What can hang from each mark
E: J
B: H X
W: C
L: A D J W
J: H L
A: L
H: D
X: D J
D: E

(in the rows, 100 means zero)
Known rows, with every way that one mark hangs from another
X[J]: 106 115 76 91 86 124 77 122 95 117 42 81 106 94 97 112 107 117 97 106 94 75 105
H[D[E[J[L[A]]]]]: 103 89 107 112 95 91 122 110 110 120 108 98 113 102 91 80 107 84 76 89 81 101 95
X[D J[H L]]: 104 123 79 79 101 178 88 94 85 109 48 92 94 104 111 124 100 97 104 86 89 96 111
L[D[E] J[H] W]: 88 89 108 99 133 44 145 65 88 79 146 147 93 100 93 79 83 108 113 118 132 99 89
A[L[D W]]: 98 105 98 101 93 39 53 91 96 97 104 92 106 98 96 100 118 122 116 106 120 88 101
H[D[E]]: 106 85 93 110 75 81 110 103 106 120 105 89 110 96 87 65 101 83 82 100 82 89 93
D[E[J[H L[A W]]]]: 101 89 103 98 113 106 151 106 113 109 105 99 98 101 107 104 99 89 82 96 88 113 103
B[H[D[E[J]]]]: 112 69 93 107 68 122 94 113 111 116 114 96 99 99 96 65 90 79 86 102 100 99 88
A[L]: 105 100 94 99 75 78 45 112 105 112 77 75 110 99 105 108 121 109 112 101 104 91 106
X[D J]: 110 120 67 93 103 138 91 106 84 120 29 83 98 100 101 110 104 111 101 95 81 78 106
H[D[E[J]]]: 107 82 95 110 86 76 118 107 110 127 103 97 113 98 87 72 102 85 73 97 82 89 94
H[D[E[J[L[A W]]]]]: 100 91 107 108 97 79 131 109 109 116 115 100 109 100 90 76 105 91 76 91 83 99 95
A[L[J]]: 98 97 105 95 92 69 60 109 99 106 85 99 112 104 106 107 120 116 120 103 117 95 103
X[J[L[A W]]]: 95 127 94 84 102 131 94 125 93 99 60 84 100 100 104 121 114 125 102 96 97 93 109
D[E]: 108 83 87 105 87 90 126 107 106 114 83 77 100 96 99 86 101 88 89 109 84 97 98
E[J[H]]: 111 94 90 101 97 105 96 115 113 114 76 91 104 98 105 120 92 89 86 105 95 92 107
J[H[D[E]] L[A W]]: 88 106 120 93 98 129 128 93 106 85 142 109 93 102 108 92 94 83 99 86 95 121 103
E[J]: 113 93 89 106 100 79 94 129 110 117 59 75 109 98 100 118 104 100 82 108 89 87 105
J[H L[D W]]: 96 106 107 86 94 106 79 82 95 73 116 94 92 100 108 114 94 89 109 106 118 108 105
L[D[E] J[H] W[C]]: 86 96 98 111 123 45 153 62 84 70 159 139 96 95 87 83 71 116 109 114 127 90 94
B[H[D] X]: 111 87 97 89 58 127 41 123 107 114 106 99 92 97 91 72 95 101 100 100 87 100 91
A[L[D[E] J[H]]]: 94 93 113 103 108 75 76 76 97 102 121 131 111 105 101 101 112 104 119 99 129 104 96
L[W]: 104 99 82 93 85 49 102 117 99 92 83 68 91 91 99 91 96 116 104 121 95 82 104
A[L[D J]]: 96 99 111 106 105 57 50 90 93 99 98 113 115 105 100 108 121 115 122 103 128 96 98
B[H]: 114 80 86 101 64 131 66 120 105 99 85 73 90 97 106 87 90 88 105 114 106 98 94
X[D[E] J[H]]: 106 111 68 90 108 163 128 84 90 124 61 108 92 99 103 100 91 95 96 89 82 90 104

Rows
103 122 96 76 91 121 45 121 94 113 58 92 102 99 93 122 117 127 101 97 85 93 106 : B[X[J[L[D]]]]
95 99 108 87 98 106 104 76 98 79 127 101 92 100 107 106 93 85 104 104 115 113 102 : J[H L[D[E] W]]
108 81 90 103 101 101 139 104 114 122 94 97 102 98 102 98 93 83 78 103 87 100 100 : D[E[J[H]]]
105 103 110 104 113 106 98 132 110 105 66 77 108 105 109 134 114 99 86 95 88 108 109 : E[J[L[A]]]
106 94 105 94 93 115 89 114 112 111 91 94 110 103 104 119 101 82 80 94 96 102 107 : E[J[H[D] L]]
109 103 93 83 103 117 91 106 101 119 73 95 91 102 102 109 103 101 97 91 64 108 106 : B[X[D[E[J[H L]]]]]
97 114 120 112 111 114 73 106 96 78 85 76 103 106 107 126 117 94 107 96 102 117 102 : J[L[A D]]
88 111 120 99 117 122 119 79 100 71 135 109 89 103 110 111 95 88 109 94 110 124 102 : J[H L[A D[E] W]]
104 83 97 92 103 98 144 105 112 113 101 94 100 100 105 101 98 87 79 101 91 108 103 : D[E[J[H L[W]]]]
102 114 78 79 113 135 131 98 84 115 56 91 94 103 103 103 109 112 94 89 82 96 106 : X[D[E] J[L[W]]]
95 86 111 110 126 83 119 67 91 90 125 141 102 104 97 92 89 88 110 111 126 104 89 : L[D[E] J[H]]
106 101 99 73 63 163 38 126 101 119 94 108 96 100 92 87 104 113 97 90 92 101 95 : B[H[D] X[J[L]]]
96 108 113 136 131 94 119 87 99 90 107 103 101 102 95 101 105 94 103 97 96 110 90 : L[A D[E]]
93 104 122 100 92 155 110 94 108 92 127 104 100 105 110 101 98 70 98 81 92 124 102 : J[H[D[E]] L[A]]
79 106 126 117 161 67 168 69 90 69 157 159 89 104 98 87 85 112 120 104 125 116 88 : L[A D[E] J[H] W]
90 111 110 126 138 56 145 85 96 79 127 109 91 98 92 87 99 113 105 104 102 105 91 : L[A D[E] W]
103 89 92 102 73 118 103 89 108 110 117 104 100 95 98 79 84 72 93 100 93 94 98 : J[H[D[E]]]
96 96 110 109 119 82 85 75 88 82 110 131 103 104 98 104 90 94 118 115 131 98 93 : L[D J[H]]
97 97 106 92 90 87 60 100 101 104 98 110 108 103 110 108 112 109 122 101 120 99 104 : A[L[J[H]]]
103 96 109 100 95 98 82 97 96 91 88 75 105 104 103 112 115 87 96 103 103 110 100 : J[L[D[E]]]
102 105 108 99 117 88 110 131 108 99 77 78 103 104 107 127 111 108 87 99 92 106 109 : E[J[L[A W]]]
89 100 92 98 94 57 132 94 90 76 139 118 97 93 92 82 71 119 109 111 112 80 103 : L[J[H[D]] W[C]]
103 88 105 102 110 120 142 106 114 113 98 97 101 102 108 109 100 82 81 94 86 115 102 : D[E[J[H L[A]]]]
102 110 81 90 82 145 96 102 100 122 82 110 105 94 94 96 94 100 91 96 97 80 102 : X[J[H[D[E]]]]
84 118 106 117 129 59 153 114 90 64 120 107 94 97 97 100 85 138 118 106 101 94 103 : L[A J W[C]]
87 122 113 106 106 121 101 83 95 59 134 96 92 99 107 123 88 98 112 94 110 113 107 : J[H L[A D W[C]]]
89 106 102 103 102 48 75 78 90 82 134 122 107 98 96 103 101 128 123 103 132 89 102 : A[L[D J[H] W[C]]]
96 102 93 111 98 38 88 87 99 101 123 98 110 95 90 100 110 125 102 98 112 86 102 : A[L[D[E[J]] W[C]]]
92 121 108 125 133 54 110 95 93 72 112 98 92 97 93 100 100 119 114 108 106 98 94 : L[A D W]
116 92 86 87 77 143 52 116 99 110 77 87 80 100 103 90 92 102 111 99 79 105 96 : B[H X[D]]
92 109 123 106 112 150 101 80 102 79 120 105 96 106 112 121 99 75 106 89 106 128 101 : J[H L[A D[E]]]
110 81 98 90 63 127 64 116 110 120 117 106 91 98 90 64 94 97 95 97 84 105 88 : B[H[D[E]] X]
